Each row comes from the steps of one walk. Every step used is in the known rows, and no mark comes twice. Write the walk behind each row, first mark first.
Known rows
p e: [-10   5   2   3  -5 -13   6  18  -1   1   7  12   8  13  -6   0   0   7
   5 -17  -7]
e y: [ -4   1   2   2  22 -14   1  13  -1   0   7  12  11   8  -7   1  -4   1
   2 -16   8]
u r p e y: [-5  2  0 -4 14 -7  9 21 -4  1 10  5 -2 -7  0 -3 -1 15 -4  9  3]
p e u: [-13   1  -1  -2 -11 -15   6  10  -3   1   2  10   1   2  -1  -1  -4   5
   1 -23   1]
r a: [  3   3  13  12   1 -11   3  12   4  -1  13  15   9   2 -16  -3   1 -12
   6 -19   7]
z y r p: [ 11   0  -9  11   6   2   3  19   2   5   4   4   4   0 -15  -4  -7  -5
  -3  -2  16]
y r a: [ 14  -2   9  15  11  -9   2  15   6   3  11   9   7   5 -13  -6   0 -13
  -2 -11  11]
a r: [-11  -2   3   6   9 -10   3   7  -2   2   7   8  12  26  -7   8   1   3
  10 -17   7]
p e y: [ -6   3  -5  -2  14 -17   6  21  -4  -1   9  11  13   7   0  -2  -4  10
  -2 -17  -2]
z y: [ -7   6  -8   5   9  -4   2  15  -2   0   1  11  12  18 -14   1  -5  -4
  11 -24   8]
z y e u r: [-28  -3 -17  -4   3   0   4   3 -10   4 -11   4   0  17  -2   1  -5  -3
  10 -13  10]
a e p: [  9  -2   0  11  -3 -10   2   4   4   1   0  13   2  15  -2  -2   1   1
  26   0   4]
a e u: [ -5  -7   1   4 -10 -14  -1  -3  -1   1   1  12   4  12  -1  -1  -1   0
  14 -19   4]
y e u r p: [-19  -6   1   0 -17  -1   5   1  -5   7   1   4 -10 -11  -2   1  -4  -1
   1   9  11]
u e: [ -7   7  17   9   7 -11   4   4   1   2   0  10   6  16  -7  -4   4   3
   3  -5  -2]
u e y z: [  5  -2  -2   2  37 -15   2  13   7   1   7   9   3  11   1 -10  -2   4
 -13  -3   3]
u r p e: [-8  5  6  1 -6 -4  9 17 -1  3  8  7 -6 -2 -6 -1  3 12  4  8  0]
r p e: [ -3   4   4   5 -19  -9   8  18   1   1  14  11   5  -8  -9  -2  -2   6
  -3  -2  -2]
z y r a e p: [ 32  -7 -14  18  17  -2   2  13   5   1  -1   6  10  13  -6 -13  -2 -13
  15  -2  15]

Write each row's walk
[-19   1 -17   5  -1  -3   4  13  -5   2  -2  10  19  19 -10   2  -6  -6
   8 -17   1]  z y e
[-20  -4 -14  -2  -8   5   6   5  -9   5  -5   2  -4  -5  -5  -1  -7  -4
   3   2  16]  z y e u r p
[-17  -6   5   2  -6  -6   5   1  -4   3   1   8  -2   0  -4  -3   0 -11
   4  -9  10]  y e u r a
[  7  -6   3   4  27 -11   1   8  -1  -2   9  11   9  14  -1  -7   5  -1
  13  -5   4]  u r a e y
[  9 -11 -19  -2  21 -12   8  25   3  -1  22   4   9   1   4  -2  -6  11
 -20  -3   8]  a r p e y z
[ -3  -7   5   2 -12  -4   2  -3  -2   3   1   7 -11  -2  -1  -2   2   4
  12   5  10]  a e u r p
[ 11  -2   7  13  -2  -4   2  16   6   7   9   6  -1  -6 -12  -2  -3  -3
  -4   6  12]  y r p
[  5  -3 -13  -5  22  -7   7  26   4   1  16   6  -8  -5   3  -7  -3  13
 -14   8   5]  u r p e y z
[ -5   0   2   1 -25 -11   7  12  -2   2   9   8  -3 -20  -4  -3  -5   4
  -6  -8   6]  r p e u
[  9   1 -15   6   1  -1   7  27   0   4   6   2   8   0  -9  -7  -6   2
  -8  -2   6]  z y r p e
[ 14  -5   1   7  19  -7   2  18   3   5  12   4   4 -12  -6  -5  -7  -1
 -11   6  17]  e y r p
[ -9  -1  11   0  -7  -3   4   3  -2   5   2   6 -17 -12  -6   0  -2   1
   4   3  18]  e u r p
[  3   1  -1   0   2 -12   8  23  -2  -1  16   9  10 -15  -3  -4  -5   8
 -10  -2   2]  r p e y
[ -2  -4   6   8  -2  -5   5   8  -1   2  14   6   8   4 -10   6  -1   1
   3  -1  12]  a r p
[-22  -5  -3   2 -15 -11   3   1  -4   4  -1   9   5   3  -3   2  -6  -5
   2 -17   6]  y e u
[ 12  -4 -14  -1  12 -13   6  28   6   0  21  10   3 -13   0  -8  -8   7
 -20   0   4]  r p e y z
[ -5  -1  14   2   6  -7   3   3  -1   1   3   9 -10  -1  -8  -3   2  -9
   7 -14  16]  e u r a
[ 21 -11  -4  10  14  -9   0  12   3   4  11   5  10  -1   0  -7  -4   1
  -4   8   9]  a e y r p
[-10   0  -4   9  -7  -7   6   9   0   4  -1  10   3   7  -2   1  -4  -4
  13   5   6]  y e p
[ 21  -3   5  16  -2 -10   3   6   5  -2   7  15   7   4  -6  -8   3 -10
  21  -1   7]  r a e p
[ 18 -12 -14  10   7  -6  -1   6   0   1   0   5  10  11  -6 -11  -3 -15
   4 -21  14]  z y r a e u
[ -8   2 -20   7   3  -2   6  14  -3   2  -7   8  11  12  -6  -1  -8  -7
  16  -3   9]  z y e p
[-20   1   1  -7  -2 -10   7   8  -5   2  -3   6 -10   9   2   0   1  11
   7 -14   2]  p e u r
[ 3 -3 10 10  7 -7  1  4  2  0  6 13  5 19 -7 -4  9 -4 19 -6  0]  u r a e
